Known rows, with every step that occurs:
duleto, lofim, natimuf, ninap: [ -2 -19   5   2 -31  25  25  34   2  -9  -5 -23  -7  -6  -1 -23  -4  -5
  -1 -33  11  19   1 -32 -22]
siloles, ninap, duleto, lofim: [ -4   7   6  -3 -26  41  24 -19   0  -9   0  13 -14  -1  -5 -11  -1 -11
   0 -42  20  21  -4 -19 -27]
siloles, ninap, duleto, lofim, natimuf, zufi, bogam, zesez: [  9 -18 -20  13 -26  13  36 -12   0 -20 -16   7 -17 -56 -11 -26 -14 -15
  10 -27   5  -6  -4 -28 -19]
zufi, natimuf, ninap: [  8 -24 -30  -3 -21  11  30  31   0  -8   8 -29 -10 -13 -11 -20   2   1
 -12 -30   2  15   0 -28 -13]
siloles, ninap, duleto, lofim, natimuf: [ -7 -30  15   2 -30  36  24   2  -2  -9  -4 -11  -7 -18  -1  -7   6 -10
   3 -38  17  25   1 -20 -13]
zesez, bogam, zufi, natimuf, zoge: [ -6 -52 -41  15 -23  15  44  27  -3  -9  34  -8 -12 -42 -26   6   5  -2
 -20   6  -5 -12 -14 -35   4]
bolo, natimuf, ninap: [  8 -18 -13   6 -27  19  27  27   3 -15 -17 -12 -11 -25 -12 -18   7   1
 -13 -17  15  27  -1 -36 -16]
natimuf, ninap, duleto, lofim: [ -7   3   8  -5 -28  40  23   3   3 -10 -10   7 -16   7  -3 -18 -11 -11
   2 -29  19  21  -5 -22 -28]
lofim, duleto: [ -8  -4  -5   0 -26  15  15 -10  -3 -22   4  -6 -19 -15 -23  -6   2  -9
 -23 -12   5  18  -7 -22  -1]
natimuf, ninap, siloles: [  5   5  -8  11 -27  44  21   8  -3 -16 -10   8 -19 -11  -8 -20  -8  -1
 -15   2   6  14  -7 -25   7]
bogam, zufi, natimuf, ninap: [  9 -45 -44   4 -23  11  35  19   4  -9   7 -39  -9 -10 -12 -22   4  -1
 -12 -33  -3  15  -6 -23 -13]
siloles, ninap: [ 11  11 -15   6 -26  23  25 -12  -5 -13  15  -9  -8 -12 -18 -12  13   2
 -15 -37   6  12  -1 -31 -15]
zoge, natimuf: [ -1 -20 -10   8 -21  17  19  20   6 -19  19  15 -16   7 -20  -5 -14   6
 -17 -13   8  14   0 -34  19]
zoge, natimuf, ninap, duleto, lofim: [ -4 -10   5  -5 -26  38  26  12   6 -12  -3  13 -18  16  -2 -16 -15  -8
   5 -31  24  25  -2 -22 -15]
zesez, natimuf, zufi, bogam: [ -3 -20 -35  13 -21  15  25  18   1 -21   1   0 -12 -25 -16 -17 -10   3
  -4 -10 -18  -3  -8 -47   6]
zesez, bogam, zufi, natimuf, ninap, siloles: [  6 -31 -40  14 -23  40  35   0   1  -9   5  -4 -18 -30  -1 -17  -4  -1
 -16  -7   5   8 -12 -21  14]
lofim, duleto, ninap: [ -8   6 -12  -3 -32  20  24   0  -3 -19  10  -6 -12 -10 -22  -5  15  -3
 -15 -27  18  18  -7 -28 -13]
ninap, siloles: [ -5   4  -3  15 -23  44  13  -9  -4 -16  -5  25 -20 -20 -14  -9 -12  -2
 -23   9   0   9  -8 -24  16]
ninap, duleto, lofim: [-15   3  12  -2 -25  40  17 -11   3 -10  -6  20 -17   0  -7  -9 -13 -12
  -5 -24  14  17  -6 -21 -20]
bogam, zesez, natimuf: [  2 -26   0   7 -24   4   8   0   5 -15 -11  27 -17  -9 -23  -8   5  -7
 -23 -24  -8 -12  -2 -39  20]
natimuf, zufi: [ -4   0 -25  10 -26  12  21  17  -1 -22  -6 -13  -9  -9 -27 -18  -7  -5
 -15 -25 -18   7  -9 -31 -11]
zufi, bogam, zesez, natimuf, ninap, duleto: [ 12 -30 -10   2 -29  27  27   3  -1 -18 -23   3 -19 -13 -10 -19   3  -4
   2  -7  12   9  -2 -30   6]
siloles, ninap, duleto, lofim, natimuf, zufi: [ -2 -26 -10   6 -30  23  30  17  -3 -18 -13 -26  -4 -15 -11 -18   5 -13
   6 -50  -1  23  -3 -19 -17]
natimuf, ninap: [  6   3 -12   3 -29  22  23  22   0 -14  -1 -17 -11   1 -14 -23  -3   1
 -13 -17   5  13  -2 -36 -18]
siloles, ninap, duleto, lofim, natimuf, zoge: [ -6 -32  12   8 -33  30  38  35 -10 -12  11  -5  -9 -27 -18   3  12  -9
   2  -8  14  11  -3 -30 -11]
bogam, zesez: [  3   3  -5  12 -24   6  15 -14   3 -18  -9  23 -19 -32 -26 -16 -13 -10
 -23 -10  -2 -14  -4 -32  -8]

Rows:
[ -4 -57 -46   9 -17   9  29  -3   5  -8  16 -24 -11 -23 -18  -7   2  -2
 -22 -30 -12   8  -8 -19   0] : bogam, zufi, natimuf
[-16 -34  19   4 -29  36  18   7   1 -10  -9  -4  -9 -17  -3  -6  -4 -11
  -1 -24  12  22  -1 -22  -8] : ninap, duleto, lofim, natimuf
[ -6   6  -8   7 -30  42  21 -10  -6 -20  -1  17 -20 -20 -15  -6   6  -4
 -16  -5  17  19 -11 -19  10] : lofim, duleto, ninap, siloles
[  0 -30  -7  14 -26   7  29  33  -5 -18   8  29 -19 -34 -32   0   2  -4
 -13  16  -6 -24  -6 -51  16] : zufi, bogam, zesez, natimuf, zoge
[  5  -1 -30  18 -22   2  27  -6   2 -24 -11  15 -19 -53 -23 -26 -24  -8
  -9  -4 -11 -20  -7 -39 -12] : natimuf, zufi, bogam, zesez
[  8 -42 -50   5 -24  17  40  13   5  -6  15 -33  -9 -21  -6 -20   3   1
 -14 -30   2   7  -8 -28  -9] : zesez, bogam, zufi, natimuf, ninap
[-14 -36  17   9 -32  30  31  41  -8 -13   6   3 -11 -27 -19   5   2 -10
  -2   6  10   7  -5 -32  -6] : ninap, duleto, lofim, natimuf, zoge
[ -5 -55 -35  13 -22   9  40  32  -5 -12  25 -14 -12 -32 -32   3   7  -3
 -18   2 -10  -4 -11 -30   1] : bogam, zufi, natimuf, zoge
[  3   2 -18  16 -21   9  22 -17   2 -19  -3  26 -22 -55 -20 -20 -24  -5
 -14   6  -1 -21  -5 -41 -10] : zufi, bogam, zesez
[ -5 -53 -53  11 -18  16  34 -10   7  -5  25 -16 -10 -37 -11  -4   0  -1
 -24 -25  -6  -2 -12 -26   4] : zesez, bogam, zufi, natimuf
[ -6 -34 -21   6 -21   8  34  44  -8 -11  27  -3 -12 -36 -31   6   5  -2
 -19   5  -5  -3  -6 -34   1] : zufi, natimuf, zoge
[-16 -29  14  11 -30  23  29  48  -6 -12  14   3 -10 -28 -21   3  -1  -8
  -7   3   4   0  -5 -38  -9] : duleto, lofim, natimuf, zoge
[-10 -26 -21  13 -25  28  33  14  -1 -20  -7 -10 -11 -42  -6 -19 -18  -6
  10 -10  -3  10  -7 -34 -12] : ninap, duleto, lofim, natimuf, zufi, bogam
[  4 -34   2   2 -33  36  27  16  -5 -15 -18 -29 -10  -9  -8 -14   8  -4
   0 -10  16  29   0 -20  -4] : lofim, natimuf, ninap, duleto
[ -5  12  -8  11 -29  47  20  -3  -4 -16   1  23 -16 -17 -14  -7   0   2
 -16  -3  12  11  -9 -28   7] : duleto, ninap, siloles
[ -1 -13   1  -2 -26  31  26  -1   6 -12 -17  24 -21  -9   0 -22 -13 -13
   8 -26  17   6  -4 -30 -15] : zufi, bogam, zesez, natimuf, ninap, duleto, lofim
[ -6 -29 -22  -2 -26  39  36  -7   7  -4   3  -3 -15 -10   4 -16  -8 -11
   1 -36  19  14 -10 -19 -21] : zesez, bogam, zufi, natimuf, ninap, duleto, lofim
[-10 -19 -24  14 -23  21  31  20   1 -18   1  -9  -9 -43  -7 -21 -22  -3
   5 -14  -9   3  -6 -41 -15] : duleto, lofim, natimuf, zufi, bogam
[  2 -27 -10  11 -22   7  14  -2   4 -17  -6  30 -19 -28 -18 -11  -4  -3
 -15 -11  -7 -18  -2 -46  19] : zufi, bogam, zesez, natimuf
[ -6 -15  -4  -9 -23  33  27   8   3  -6  -4  -1 -15  -2  -1 -16  -8 -12
   2 -37  17  23  -3 -17 -25] : zufi, natimuf, ninap, duleto, lofim
[  6 -14  -5   9 -26  40  17  15  -2 -15 -13  14 -19   0  -7 -16   2   0
 -14  -7   2  14  -5 -30  25] : zesez, natimuf, ninap, siloles
